Every row comes from one small tree of marks. Brackets hold a mark, then the marks that hang from it, in alphabetical order. Every link used is in the known rows. Which tree was each row made from?
Known rows
(denero kitu): [-5.469 -4.213 -0.098 -0.389 -0.806 -2.202  1.177 -1.664  1.422 -0.930
 -2.227  0.726  0.427 -1.373  0.618 -1.030 -4.985  0.812  0.390 -2.255
 -0.566 -1.061]
(gono (sugob (gidoso moru))): [-3.208 -5.206  0.777 -2.168  0.535  1.814 -1.077  5.370 -0.178  0.472
  1.705 -1.640  1.842 -0.129  1.007 -2.364 -1.600 -0.644 -2.724  1.680
 -0.759  4.162]
(gono (sugob gidoso)): [-4.241 -7.700  1.614 -0.298  0.282  2.017 -0.258  6.645  0.237  0.984
  1.257 -0.715  2.423 -0.181  1.973 -1.937 -2.566 -2.488 -0.920 -0.103
  0.180  4.014]
(gono (sugob (gidoso moru tosiv))): [-0.927 -2.168  0.017 -1.893  0.615  3.714 -1.838  4.478 -0.422 -0.122
  2.975 -2.552  2.183 -0.287  0.991 -0.766  0.294  0.563 -0.773  3.333
 -0.039  1.518]
(denero (kitu gidoso)): [-3.800 -2.120 -0.424  0.347  0.150 -2.752  3.174 -0.031  2.339 -1.194
 -4.932 -0.896  0.476  0.217  0.573 -1.880 -5.519  0.011  3.377 -2.809
 -0.016 -3.245]
(kitu (gidoso moru tosiv)): [ 0.452  1.972 -2.046 -0.859  0.888  0.357  1.262  0.284  0.947 -1.329
 -1.734 -3.117  0.842  1.590  0.293 -0.567  0.796  2.180  2.481 -0.449
  0.807 -2.815]
(tosiv (gidoso kitu moru sugob)): [ 1.634 -0.344 -0.504 -0.053  0.187 -0.749  1.271 -1.177  0.166 -0.423
 -4.664 -1.974 -1.622  0.371 -0.659 -1.072  3.794 -4.055 -1.338 -3.466
 -0.192 -1.952]
(denero (kitu (gidoso tosiv))): [-1.496  1.025 -1.196  0.193  0.143 -0.999  2.090 -1.139  2.210 -1.844
 -3.624 -2.236  0.768 -0.113  0.562 -0.145 -3.804  1.168  5.227 -0.688
  0.563 -5.233]
(gidoso kitu sugob): [ 0.147 -0.826  0.260  0.045  1.585 -1.168  0.864 -0.165 -0.340 -0.174
 -4.020  1.504 -1.259  1.057  0.244  0.042 -0.240 -3.355 -1.273 -1.390
 -0.301  0.603]
(gidoso kitu moru (sugob gono)): [ 0.869  2.721  0.857 -1.195  1.586 -1.335 -1.596 -2.191 -0.271 -0.023
  0.904  0.605 -1.501 -0.123 -2.274  0.605 -1.475  1.452 -3.071  3.376
 -0.635  1.761]
(pima (moru (gidoso kitu tosiv))): [ 1.240  1.992  0.488  2.523 -1.240  0.287  1.415  2.400  0.675  0.988
 -3.671 -0.046 -1.468  3.404  2.919  0.899  6.422 -0.449 -0.366 -5.325
  0.475 -2.378]
(gidoso kitu (moru pima) sugob): [ 2.142  3.628 -1.730 -2.228  1.549 -0.431 -0.758 -4.421 -1.329 -0.777
 -1.559  4.032 -2.036  0.839 -1.128 -2.017 -0.323 -0.756 -3.115 -1.011
 -1.584  1.733]
(kitu (gidoso moru (sugob gono))): [ 0.226  2.617  0.055  0.072  0.838 -1.899  0.896 -1.637  0.576 -0.376
 -0.383 -1.467  0.863  0.363 -1.908 -0.099 -3.270  1.531  1.959  2.567
 -0.298  0.669]
(gidoso kitu moru (sugob gono) tosiv): [ 3.391  5.623  0.071 -1.145  1.238  0.413 -2.357 -3.376 -0.488 -0.731
  2.538 -0.586 -1.118 -0.280 -2.061  2.465  0.338  2.221 -1.128  5.541
  0.108 -0.404]
(pima moru): [-4.374 -3.078  1.190  2.150 -0.768 -0.477  1.826  0.305  1.071  0.544
 -2.107  1.296  0.928  1.981  2.500 -1.442  0.353 -0.931 -0.336 -6.910
 -0.775  2.318]
(sugob (gidoso kitu (moru pima)) gono): [-1.618 -0.467  1.063 -2.230  0.678 -0.066 -3.705 -1.040  0.112  0.243
  6.453  2.724 -1.711 -2.525 -1.170 -1.756 -2.762  1.050 -6.205  4.866
 -0.001  3.814]
(tosiv (gidoso kitu (sugob gono))): [ 0.458 -2.281  1.978  2.747 -0.392 -0.668  0.360 -0.605  1.008  0.304
 -0.188 -1.491 -0.436 -0.653 -1.025 -0.090  0.391 -3.673 -0.233 -1.578
  1.031 -0.171]
(gono (sugob (gidoso kitu (moru pima)))): [ 0.046 -0.977 -0.098 -3.094  1.878  2.454 -2.179  2.351 -0.435 -0.096
  2.494  2.119 -0.380  0.818  0.364 -3.694 -1.229 -1.430 -5.463  1.626
 -0.791  4.283]
(moru (gidoso kitu sugob tosiv)): [ 3.581  1.819 -0.470  0.771 -0.567 -0.284  1.509  2.157 -1.141  0.483
 -4.269 -0.156 -1.444  1.321  0.880  2.820  4.754 -1.208  1.702 -0.868
  0.336 -3.300]
(gono (sugob (gidoso tosiv))): [-1.951 -5.034  1.007 -0.411  0.337  3.799 -0.948  5.322  0.200  0.473
  2.707 -1.923  2.988 -0.358  1.911 -0.087 -0.771 -1.321  0.821  1.802
  0.712  1.725]
(tosiv gidoso): [-3.996 -8.037  0.303  2.432 -1.705 -0.165  2.285  1.876  1.239  0.119
 -1.391 -2.345  1.465 -0.284  1.527 -2.425  1.485 -3.103  0.840 -6.904
  1.397 -1.011]
(gono sugob): [-3.343 -5.580  0.376  0.540  0.631  1.976  0.891  4.613  0.487  0.131
  0.347 -0.339  3.242  1.981  1.185 -2.464 -2.354 -0.061 -0.484 -3.225
  0.256  3.587]
(kitu (gidoso (moru pima) tosiv)): [ 1.518  3.686 -3.097 -1.183  0.797  1.231  0.498 -2.419  0.366 -1.594
  0.160 -0.006  0.670  1.622  0.033 -2.003 -0.153  2.530  2.058 -1.344
  0.395 -1.433]
(tosiv (gidoso kitu moru (sugob gono))): [ 1.411  0.396  1.093  0.702 -0.092 -0.916 -0.358 -1.775  0.516 -0.134
 -0.157 -2.202 -1.046 -0.528 -1.962 -0.089  0.922 -1.797 -1.476 -0.253
  0.272 -0.497]

Which tree is each row?
[ 2.237  3.316  0.887  0.923  1.255  0.528 -1.629 -2.375  0.086 -0.335
  2.211  0.040 -0.355 -0.301 -1.118  3.015 -1.014  0.474  0.344  3.805
  0.854 -0.410]
(gidoso kitu (sugob gono) tosiv)
[ 2.670  5.313 -0.618  0.175  1.008 -0.094  0.061 -2.222  0.159 -0.634
  0.749 -2.740  1.087  0.100 -1.756  1.744 -1.726  2.763  3.734  3.884
  0.132 -1.562]
(kitu (gidoso moru (sugob gono) tosiv))
[-0.488 -1.749 -0.968  0.365 -0.887 -0.877  1.231  2.102 -0.322  0.512
 -1.319  3.593 -1.517  1.585  1.205 -1.829  2.157 -0.256 -2.358 -4.699
  0.654  0.440]
(moru (gidoso kitu) pima)
[ 0.790 -0.244  1.482  1.825 -0.615 -2.214  0.748  1.956 -0.340  1.241
 -0.711  0.958 -1.386  0.325 -0.615  2.082  1.199 -0.221 -0.809  0.331
  0.341  0.846]
(moru (gidoso kitu (sugob gono)))
[ 2.723  1.226 -1.486 -0.429 -0.091 -0.211  0.403 -3.733 -0.283 -0.713
 -2.428  1.202 -1.852  0.380 -0.934 -2.891  2.411 -3.672 -1.469 -4.398
 -0.584 -0.298]
(tosiv (gidoso kitu (moru pima) sugob))
[-0.176  0.887  1.499 -1.898  0.940  0.921 -3.785  0.597  0.634 -0.041
  5.432 -1.686 -1.426 -2.318 -0.622  1.804 -0.003  1.664 -4.029  8.111
  1.218 -0.284]
(sugob (gidoso kitu moru tosiv) gono)
[-5.134 -4.535  1.993 -1.327 -0.512 -0.749 -2.189  1.329  0.340  0.866
  4.984 -0.736  0.637 -3.325 -0.381 -0.223 -2.954  1.762 -3.550  5.126
  0.056  3.186]
(sugob (gidoso moru) gono)
[-0.681 -2.942 -0.388 -0.168 -0.111 -0.509  0.607  1.024  1.274 -0.626
 -2.309 -2.672 -1.440  0.638  0.130 -2.244  3.448 -2.182 -3.174 -4.486
  0.909 -2.039]
(tosiv (gidoso kitu moru))
[-0.617 -2.441  1.045 -0.598  0.935  1.199 -1.349  2.576  0.118  0.131
 -0.101 -0.982 -1.354 -1.369  1.675  1.165  0.993 -2.526 -2.006  2.550
  1.392 -1.262]
(sugob (gidoso kitu tosiv))
[-2.617 -1.787  1.275 -1.343 -0.331  1.126 -3.116  0.385  0.296  0.256
  7.014 -1.705  1.068 -3.396 -0.162  1.647 -1.194  3.340 -1.377  6.826
  0.827  0.809]
(sugob (gidoso moru tosiv) gono)
[-0.297  1.347 -1.883 -1.668  0.182 -0.511 -0.101 -4.468 -1.540 -0.589
 -0.065  3.703  0.293 -0.124 -0.911 -1.968 -1.411  0.642 -0.383 -1.923
 -2.007  2.781]
(gidoso (moru pima) sugob)
[-3.658 -4.312  2.069  0.660 -0.677  1.110 -2.343  1.747  0.612  0.729
  6.287 -1.273  1.723 -3.468  0.716  2.105 -2.261  1.058 -0.196  5.094
  1.559  1.184]
(sugob (gidoso tosiv) gono)
[ 4.632  6.889 -2.246 -2.416  1.586  1.237 -1.561 -5.177 -1.589 -1.370
 -0.077  2.754 -1.726  0.634 -1.047 -0.096  1.320  0.708 -0.960  0.360
 -0.949 -0.437]
(gidoso kitu (moru pima) sugob tosiv)
[ 1.727  2.097 -0.590  1.787 -2.304  0.443 -0.195 -1.986 -1.425  0.847
  4.107  2.766  1.141 -1.190 -0.469  2.085  0.339  3.044  3.513  0.246
  0.095  0.308]
(moru (gidoso (sugob gono) tosiv) pima)
[ 1.292  2.344 -1.100 -2.201  1.430  0.780 -1.173 -1.335  0.283 -1.223
 -0.272 -1.062 -1.310  0.850  0.048  0.098  2.257  1.935 -3.044  0.665
  0.667 -1.951]
(gidoso kitu moru tosiv)
[-0.490  3.243 -1.512 -1.569  0.678 -3.469  2.770 -2.977  0.916 -1.485
 -6.982 -1.166 -0.666 -0.136 -1.181 -0.814 -4.720  0.100  3.992 -0.069
 -2.101 -3.177]
(denero (kitu (gidoso moru sugob)))
[-1.416 -1.235 -0.247 -3.064  1.176  0.014 -2.079 -0.545 -0.455 -0.053
  1.439  2.888 -2.470 -1.116  0.205 -2.346 -0.430 -1.231 -6.110  1.701
 -0.515  2.311]
(sugob (gidoso kitu (moru pima)))
[-1.679 -2.964  1.224  2.253 -1.902 -2.116  1.349  1.767 -0.622  1.633
  0.328  0.783  1.120 -0.671 -0.183  2.004 -0.207  1.390  2.002 -0.435
 -0.066  1.273]
(moru (gidoso (sugob gono)))
[ 3.885  6.424 -3.148 -1.323  1.082  0.789  0.916 -3.875 -0.661 -1.365
 -1.386  0.708  0.504  1.179 -0.858 -1.069 -0.622  1.110  4.112 -0.446
 -0.736 -1.725]
(kitu (gidoso (moru pima) sugob tosiv))
[ 3.128  2.804  0.999  1.762 -0.562 -0.458 -0.130  0.717 -0.598  0.834
  0.382 -0.404 -0.804  0.309 -0.527  3.821  2.545  1.093  1.254  2.171
  0.981 -2.186]
(moru (gidoso kitu (sugob gono) tosiv))
[ 1.032  2.559  2.714  3.178 -1.086 -1.947  1.274  1.106  0.216  1.916
 -2.628  1.842 -1.437  2.274  0.709  1.656  2.822 -1.419 -0.683 -2.690
 -0.939  1.260]
(pima (moru (gidoso kitu (sugob gono))))
[-1.638  1.553  0.732  1.420  0.309 -3.251  2.109 -2.595  1.759 -0.752
 -2.321 -0.502  0.763 -1.182 -1.584  0.035 -7.887  0.919  4.988  2.065
 -0.894 -1.633]
(denero (kitu (gidoso (sugob gono))))
[ 1.439  1.865  0.198  3.011 -2.238  0.115  2.670  0.459 -0.801  1.310
 -4.438  0.354  0.432  2.097  2.570  2.469  5.095 -0.829  4.378 -5.282
 -1.118 -1.671]
(pima (moru (gidoso sugob tosiv)))
[-2.007 -4.335  1.645  3.398 -1.604 -0.641  0.960 -0.499  0.731  0.616
  1.286 -1.683  1.673 -1.554 -0.659 -0.385 -0.953 -2.544  2.386 -2.334
  0.571  0.626]
(tosiv (gidoso (sugob gono)))
[-0.563 -1.083  0.079  1.958 -2.195 -1.299  0.602 -1.000 -1.203  1.343
  2.909  3.781  0.936 -0.769 -0.660  0.256 -1.558  1.880  1.659 -1.283
 -0.530  2.927]
(moru (gidoso (sugob gono)) pima)
[ 0.219 -0.780 -1.232 -2.697  0.393  4.461 -2.542  1.537 -0.902 -0.349
  5.116  0.508  2.040 -0.747  0.684 -2.276 -1.123  1.054 -1.239  2.404
 -0.472  2.787]
(gono (sugob (gidoso (moru pima) tosiv)))
[ 1.540  0.282  0.212 -2.819  1.959  3.521 -2.445  4.458 -0.085 -0.232
  1.503 -2.604  0.063  0.568  0.729 -0.496  1.183 -0.751 -3.331  4.371
  0.344  0.523]
(gono (sugob (gidoso kitu moru tosiv)))
[ 4.384  3.774 -1.681  0.520 -0.663  0.440  0.548 -1.128 -1.576  0.104
 -1.944  3.158 -1.522  1.267  0.564  1.055  3.796 -0.472  1.593 -1.972
  0.109 -2.022]
(moru (gidoso kitu sugob tosiv) pima)
[ 1.695  1.336  0.443  1.317 -0.956 -1.367 -0.006 -0.895 -1.043  1.060
  1.466  4.238 -1.358  0.288 -0.990  0.310  0.028  0.386 -0.906 -0.422
 -0.239  2.097]
(moru (gidoso kitu (sugob gono)) pima)
[ 1.977  0.958 -1.669  0.264 -0.914  0.831  0.243  1.019 -0.517 -0.017
  0.394  2.598 -1.182  1.490  1.311 -0.104  3.912  1.034 -0.579 -2.772
  1.120 -1.904]
(moru (gidoso kitu tosiv) pima)
[-0.815 -2.213  0.801  1.490 -1.481 -0.758  0.220 -2.004  0.534  0.133
  1.605 -2.593  1.012 -1.761 -1.726 -0.250 -0.128 -0.638  0.836 -1.257
 -0.162  0.467]
(tosiv (gidoso moru (sugob gono)))
[ 1.121 -0.376 -0.844  1.413 -1.649 -0.053  2.071  1.715 -1.331  0.838
 -2.786 -0.589  0.871  0.274  1.077  2.660  3.564 -0.237  4.458 -1.677
 -0.017 -2.275]
(moru (gidoso sugob tosiv))
[ 0.727  0.329  0.612  2.235 -2.205 -0.258  0.534  0.758 -0.727  1.093
  1.920 -0.493  1.356 -0.660 -0.090  3.566  1.446  2.406  3.768  1.297
  0.422 -1.261]
(moru (gidoso (sugob gono) tosiv))
[ 2.774  4.848 -2.077 -0.875  1.265 -0.094  1.619 -1.206 -0.092 -1.005
 -4.129 -2.667  0.615  1.384 -0.462  1.114  0.600  0.471  4.269  0.582
 -0.392 -2.984]
(kitu (gidoso moru sugob tosiv))
